What can hang from each mark:
dogal: nogeb sosim
sosim: gugop tobanut
lage: tagu
gugop: ranas
tobanut: sosim
pimobun: mino
dofen: nogeb
dozomis: ranas
nogeb: dogal
tagu: lage tobanut
ranas: dozomis gugop pimobun

Each row was made from one small tree. Brackets hold a mark, then the marks that hang from it, in alphabetical order. Every link used is in the known rows. Write each row's tree.
Known rows:
[sosim [gugop ranas] tobanut]: [ 2.26 -1.43  0.79  1.13 -0.30  0.09  0.58 -1.14  3.34  0.14  0.51 -0.04
 -3.28 -0.30  0.36  1.04  0.24  1.82  1.20  0.36 -1.09 -3.76 -0.07]
[dozomis ranas]: [ 1.30  1.15 -0.50  0.81 -0.08  0.08  0.10 -0.18  0.33  0.31  0.42  1.05
  0.98  0.81 -0.12  1.30  1.35 -1.68 -2.26  1.70 -0.03 -2.49 -0.34]
[tagu lage]: [ 0.92  1.50 -2.56  2.03  0.80 -0.67  0.69 -0.34 -0.11  1.07 -0.16  1.41
  0.78  2.37 -0.05  1.08  0.48 -1.20  0.35  1.68  0.23 -3.06 -1.89]
[dofen [nogeb dogal]]: [-0.36 -0.54  1.18  3.98  1.97  1.08 -0.56  1.72  2.00  2.72 -0.09  0.69
  3.32 -1.07 -0.12  0.61  3.14 -2.30  3.05  1.66 -0.63 -1.09 -0.07]
[sosim gugop]: [ 2.22  0.38 -0.02  1.73 -0.21  0.68  0.44  0.26  2.13  1.29 -0.08  0.77
 -1.02  0.59  0.60  0.35  1.04 -0.52 -0.12  0.72  1.31 -3.24 -0.68]
[lage [tagu [tobanut [sosim gugop]]]]: [ 3.71  0.53 -2.38  2.13 -0.62  0.04  1.12 -4.07  1.59  0.97  1.39  0.37
 -5.37  1.70  1.91  0.64 -0.25  4.38 -0.80  0.62  0.48 -4.98 -2.90]
[pimobun mino]: [ 0.51  0.38 -1.31  0.69  0.08  0.34  0.49 -0.91  0.72  0.07  0.51  0.83
  2.05  2.36 -0.83  1.01  1.85 -1.06 -1.30  2.53  0.59 -2.08 -0.89]
[dofen nogeb]: [ 0.07  0.18  0.15  3.09  0.97  0.93  0.05  1.44  1.36  1.99 -0.55  0.99
  2.11  1.02 -0.11  0.94  2.46 -1.00  0.94  1.50 -0.09 -1.86 -0.30]
[nogeb [dogal [sosim [gugop [ranas dozomis pimobun]] tobanut]]]: [ 4.60 -3.47  1.66  3.03  0.27  0.47 -0.85 -0.96  3.55  2.71  1.28 -0.40
 -0.74 -3.47 -1.31  1.10  1.39 -3.05  3.72  2.29 -3.25 -3.77  0.49]
[tagu lage [tobanut [sosim [gugop ranas]]]]: [ 2.14  0.34 -2.51  2.07 -0.49 -0.89  1.10 -4.85  1.72 -0.63  0.36 -0.30
 -6.51  1.64  0.59  1.08  0.10  6.16  0.36  0.97 -2.95 -5.21 -2.56]
[sosim [gugop [ranas dozomis pimobun]] tobanut]: [ 4.52 -2.19  0.46  0.97 -1.01  0.17 -0.45 -3.34  2.56  0.88  1.73  0.62
 -1.31  0.15 -2.01  1.34 -0.10 -0.61 -1.14  1.99 -3.84 -4.64  0.36]
[tobanut [sosim gugop]]: [ 2.30  0.19 -0.46  1.56 -1.21  0.96  0.66 -0.99  2.57  0.86  0.28  0.59
 -2.87  0.39  1.00  0.47  1.56  1.64 -0.54  0.70  0.90 -3.74 -1.11]
[dogal nogeb [sosim [gugop ranas] tobanut]]: [ 3.20 -2.69  2.68  3.18 -0.09  0.34  0.20  1.18  3.53  2.31 -0.41 -0.78
 -5.64 -3.80  1.17  1.39  0.69 -0.84  4.98  0.70 -1.39 -3.67  0.15]
[dogal nogeb [sosim tobanut]]: [ 2.54 -1.65  1.43  3.09  0.67  0.63  0.37  2.94  2.30  3.64 -0.08  0.25
 -1.74 -2.57  0.96  1.78  1.07 -3.96  4.85  1.22  1.31 -2.83 -0.28]
[dofen [nogeb [dogal [sosim gugop]]]]: [ 1.53 -2.08  2.40  5.33  1.32  1.50 -0.42  3.37  3.10  4.07 -0.87 -0.27
  0.47 -3.83  1.29  0.20  3.24 -3.12  5.20  0.92  0.35 -1.79 -0.27]
[nogeb [dogal [sosim tobanut]]]: [ 1.86 -1.72  0.70  3.07  1.69  0.52  0.23  2.86  2.84  3.43  0.46 -0.10
  1.08 -2.78  0.67  1.11  2.17 -3.76  5.04  1.29  2.10 -2.11 -0.23]
[dofen [nogeb [dogal [sosim [gugop [ranas pimobun]]]]]]: [ 1.87 -2.71  2.21  4.86  0.97  1.03 -0.87  0.65  4.08  3.33 -0.64 -0.67
  0.00 -4.09 -0.67  0.43  3.29 -1.25  5.31  1.88 -3.97 -2.12  0.16]
[tagu lage [tobanut [sosim [gugop [ranas dozomis pimobun]]]]]: [ 4.41 -0.55 -2.66  1.94 -1.17 -0.70  0.13 -6.71  1.03 -0.09  1.55  0.38
 -4.59  2.11 -1.70  1.31 -0.32  3.43 -1.80  2.57 -5.70 -6.18 -2.13]
[gugop ranas]: [ 0.02  1.19 -1.11  1.13  0.56 -0.19  0.45 -0.78  1.81 -0.11 -0.62  0.48
 -0.82  1.27 -0.59  1.12  2.17  0.88  1.28  1.75 -1.04 -2.59 -0.02]
[dofen [nogeb [dogal sosim]]]: [ 0.15 -1.20  1.20  5.01  2.03  1.14 -0.34  3.61  2.31  3.90 -0.90  0.01
  2.47 -2.88  0.45  0.75  4.03 -3.99  5.97  1.80  0.52 -1.01 -0.17]
[ranas gugop]: [ 2.06  1.06 -0.56  0.37  0.64  0.97 -0.12  0.73  1.45  1.08  0.13  1.75
  1.91  2.95 -0.87  1.09  1.05 -1.17  0.95  2.41  1.40 -2.88  0.09]

Write each row's tree:
[ 3.95 -0.45 -1.10 -0.55 -0.35  1.07 -1.08 -3.07  0.10  0.45  1.95  2.04
  4.87  3.95 -3.93  1.51  0.54 -3.51 -3.01  4.90 -2.28 -3.33  0.16]	[ranas dozomis gugop [pimobun mino]]
[ 3.55  0.28  0.00 -0.54 -0.18  0.80 -1.02 -1.51  0.73  0.42  1.24  2.03
  3.22  2.41 -2.40  1.56  0.10 -2.22 -2.42  3.18 -1.87 -3.20  0.26]	[dozomis [ranas gugop pimobun]]
[ 4.41 -3.24  2.51  2.77 -0.25  0.54 -0.24  0.13  3.91  2.85  0.24 -0.42
 -4.38 -3.54 -0.32  1.41  0.40 -1.47  4.10  1.45 -3.19 -4.03  0.11]	[dogal nogeb [sosim [gugop [ranas pimobun]] tobanut]]
[ 4.17  0.34 -0.80  0.20  0.12  1.12 -1.06 -1.44  0.74  1.79  1.30  2.29
  3.90  3.51 -3.23  1.45  0.76 -3.87 -1.42  3.98 -1.32 -3.74  0.53]	[ranas dozomis gugop pimobun]
[ 2.37 -2.69  1.82  3.11  0.93  0.27  0.15  0.91  4.38  2.20  0.10 -0.98
 -2.89 -4.07  0.88  0.72  1.92 -0.66  5.63  0.60 -0.53 -2.87  0.07]	[nogeb [dogal [sosim [gugop ranas] tobanut]]]
[ 3.51 -0.50 -0.32 -1.33 -0.66  0.72 -1.06 -3.22  0.25 -0.69  1.89  1.71
  4.15  3.13 -3.16  1.73  0.18 -2.03 -3.85  4.18 -3.10 -2.80 -0.09]	[dozomis [ranas gugop [pimobun mino]]]
[ 3.25 -2.72  1.83  3.39  1.01  0.76  0.23  2.53  3.79  3.42  0.66 -0.37
 -0.86 -3.60  1.46  0.62  1.37 -3.22  4.77  0.45  2.07 -2.93 -0.42]	[nogeb [dogal [sosim gugop tobanut]]]
[ 2.82  0.44 -2.46  1.70 -0.69 -0.49  1.13 -5.42  2.12 -0.38  0.92 -0.23
 -7.37  1.43  1.39  0.66  0.01  6.67 -0.11  0.81 -2.11 -4.96 -2.49]	[lage [tagu [tobanut [sosim [gugop ranas]]]]]
[ 3.38 -0.33 -2.33  1.87 -0.80 -0.75  0.65 -5.99  2.00 -0.20  1.01  0.03
 -5.35  1.90 -0.85  1.02 -0.39  5.18 -0.68  1.68 -4.85 -5.54 -2.52]	[tagu lage [tobanut [sosim [gugop [ranas pimobun]]]]]
[ 4.18 -3.94  2.36  2.11 -0.78  0.42 -0.28 -1.52  3.43  1.55  0.91 -0.70
 -3.41 -2.88 -1.01  1.55  0.41 -1.13  2.53  2.29 -4.16 -3.60 -0.22]	[dogal nogeb [sosim [gugop [ranas [pimobun mino]]] tobanut]]
[ 1.71  1.30 -3.44  2.07  0.34 -0.67  1.25 -3.02  0.29  0.47  0.62  0.75
 -2.68  2.93  0.42  1.44  0.50  2.76 -0.03  1.61 -0.51 -4.40 -2.92]	[tagu lage [tobanut sosim]]
[ 2.50 -3.67  3.28  5.04  1.19  1.44 -0.21  3.09  3.91  4.25  0.27 -0.57
  0.00 -4.40  1.56  0.72  2.17 -2.69  5.73  0.41  0.48 -2.23 -0.17]	[dofen [nogeb [dogal [sosim gugop tobanut]]]]
[ 2.55 -0.13 -0.59  1.49 -1.70  0.43  0.15 -3.22  2.18 -0.29  0.38  0.22
 -4.61  0.25 -0.38  1.06  1.84  2.23 -1.08  1.78 -2.41 -4.38 -0.17]	[tobanut [sosim [gugop [ranas dozomis]]]]
[ 3.19  0.21 -2.75  2.09 -0.91 -0.78  0.65 -5.63  0.69 -0.64  0.92 -0.06
 -6.30  2.01 -0.29  1.32 -0.17  4.18 -0.70  1.78 -3.76 -5.80 -2.12]	[tagu lage [tobanut [sosim [gugop [ranas dozomis]]]]]
[ 1.37 -1.12  1.01  3.48  0.96  0.29 -0.01  1.03  3.50  1.88 -0.83 -0.78
 -2.57 -3.42  0.62  0.38  2.98 -0.83  5.42  1.19 -0.68 -2.46  0.03]	[nogeb [dogal [sosim [gugop ranas]]]]
[ 3.55 -1.39 -0.84  0.53 -2.49  0.42 -0.30 -6.25  1.81 -1.06  1.76  0.22
 -2.24  1.26 -2.58  1.21  1.61  1.85 -3.69  3.53 -5.34 -4.22 -0.60]	[tobanut [sosim [gugop [ranas dozomis [pimobun mino]]]]]
[ 4.07 -0.24 -2.58  1.48 -1.00 -0.32  0.66 -6.73  2.31  0.06  1.64  0.09
 -5.96  1.83  0.07  0.67 -0.36  5.92 -1.07  1.57 -3.93 -5.28 -2.49]	[lage [tagu [tobanut [sosim [gugop [ranas pimobun]]]]]]
[ 2.66 -0.26 -1.63  0.59 -0.52  0.42 -0.42 -2.87  0.01  0.73  1.78  1.50
  3.49  3.02 -3.17  1.29  1.51 -3.66 -3.63  4.08 -2.23 -2.91 -0.49]	[ranas dozomis [pimobun mino]]
[ 3.85 -0.96 -2.78  0.84 -1.50 -0.42  0.68 -8.25  1.69 -1.09  2.23 -0.20
 -5.06  2.53 -0.79  0.86 -0.41  6.21 -2.59  2.50 -4.92 -4.88 -2.88]	[lage [tagu [tobanut [sosim [gugop [ranas [pimobun mino]]]]]]]
[ 3.23 -2.81  0.61  0.14 -1.02  0.12  0.12 -4.00  2.89 -0.37  1.79 -0.01
 -0.71  0.73 -1.95  1.10 -0.18  1.46 -1.42  2.06 -3.99 -3.66 -0.46]	[sosim [gugop [ranas [pimobun mino]]] tobanut]
[ 3.84 -2.56  0.79  1.91 -0.50  0.27  0.34 -0.38  3.80  1.88  0.24 -0.49
 -2.48 -1.78 -0.52  1.13  0.70 -0.35  2.75  1.34 -1.61 -4.08 -0.08]	[dogal [sosim [gugop [ranas pimobun]] tobanut]]
[ 3.30 -0.96  1.82  3.57  0.01  0.93  0.12  2.85  2.54  3.47 -0.98  0.08
 -3.40 -3.05  1.55  0.83  1.50 -3.21  3.95  0.95  1.18 -3.16 -0.44]	[dogal nogeb [sosim gugop]]
[ 4.25 -2.76  2.21  3.15 -0.45  0.41 -0.29  0.29  2.62  2.41  0.14 -0.48
 -5.40 -3.72  0.41  1.72  0.63 -2.66  3.93  1.44 -2.19 -4.30  0.56]	[dogal nogeb [sosim [gugop [ranas dozomis]] tobanut]]
[ 2.64 -0.48 -0.52  1.20 -1.55  0.49  0.19 -3.51  3.40  0.01  0.47  0.28
 -3.53  0.35 -0.97  0.70  1.56  3.24 -0.85  1.77 -3.49 -4.04 -0.61]	[tobanut [sosim [gugop [ranas pimobun]]]]
[ 2.44 -1.12  1.78  3.48  0.03  0.41  0.05  1.29  2.89  2.16 -1.35 -0.56
 -5.27 -3.36  0.89  0.93  1.92 -0.95  4.53  1.23 -1.39 -3.23  0.04]	[dogal nogeb [sosim [gugop ranas]]]
[ 0.90 -0.07 -1.48  0.23 -0.15 -0.15 -0.01 -3.49  1.41 -0.77  0.71  0.56
  1.44  2.24 -2.84  1.21  1.84  0.42 -1.52  3.52 -3.71 -2.38 -0.41]	[gugop [ranas [pimobun mino]]]
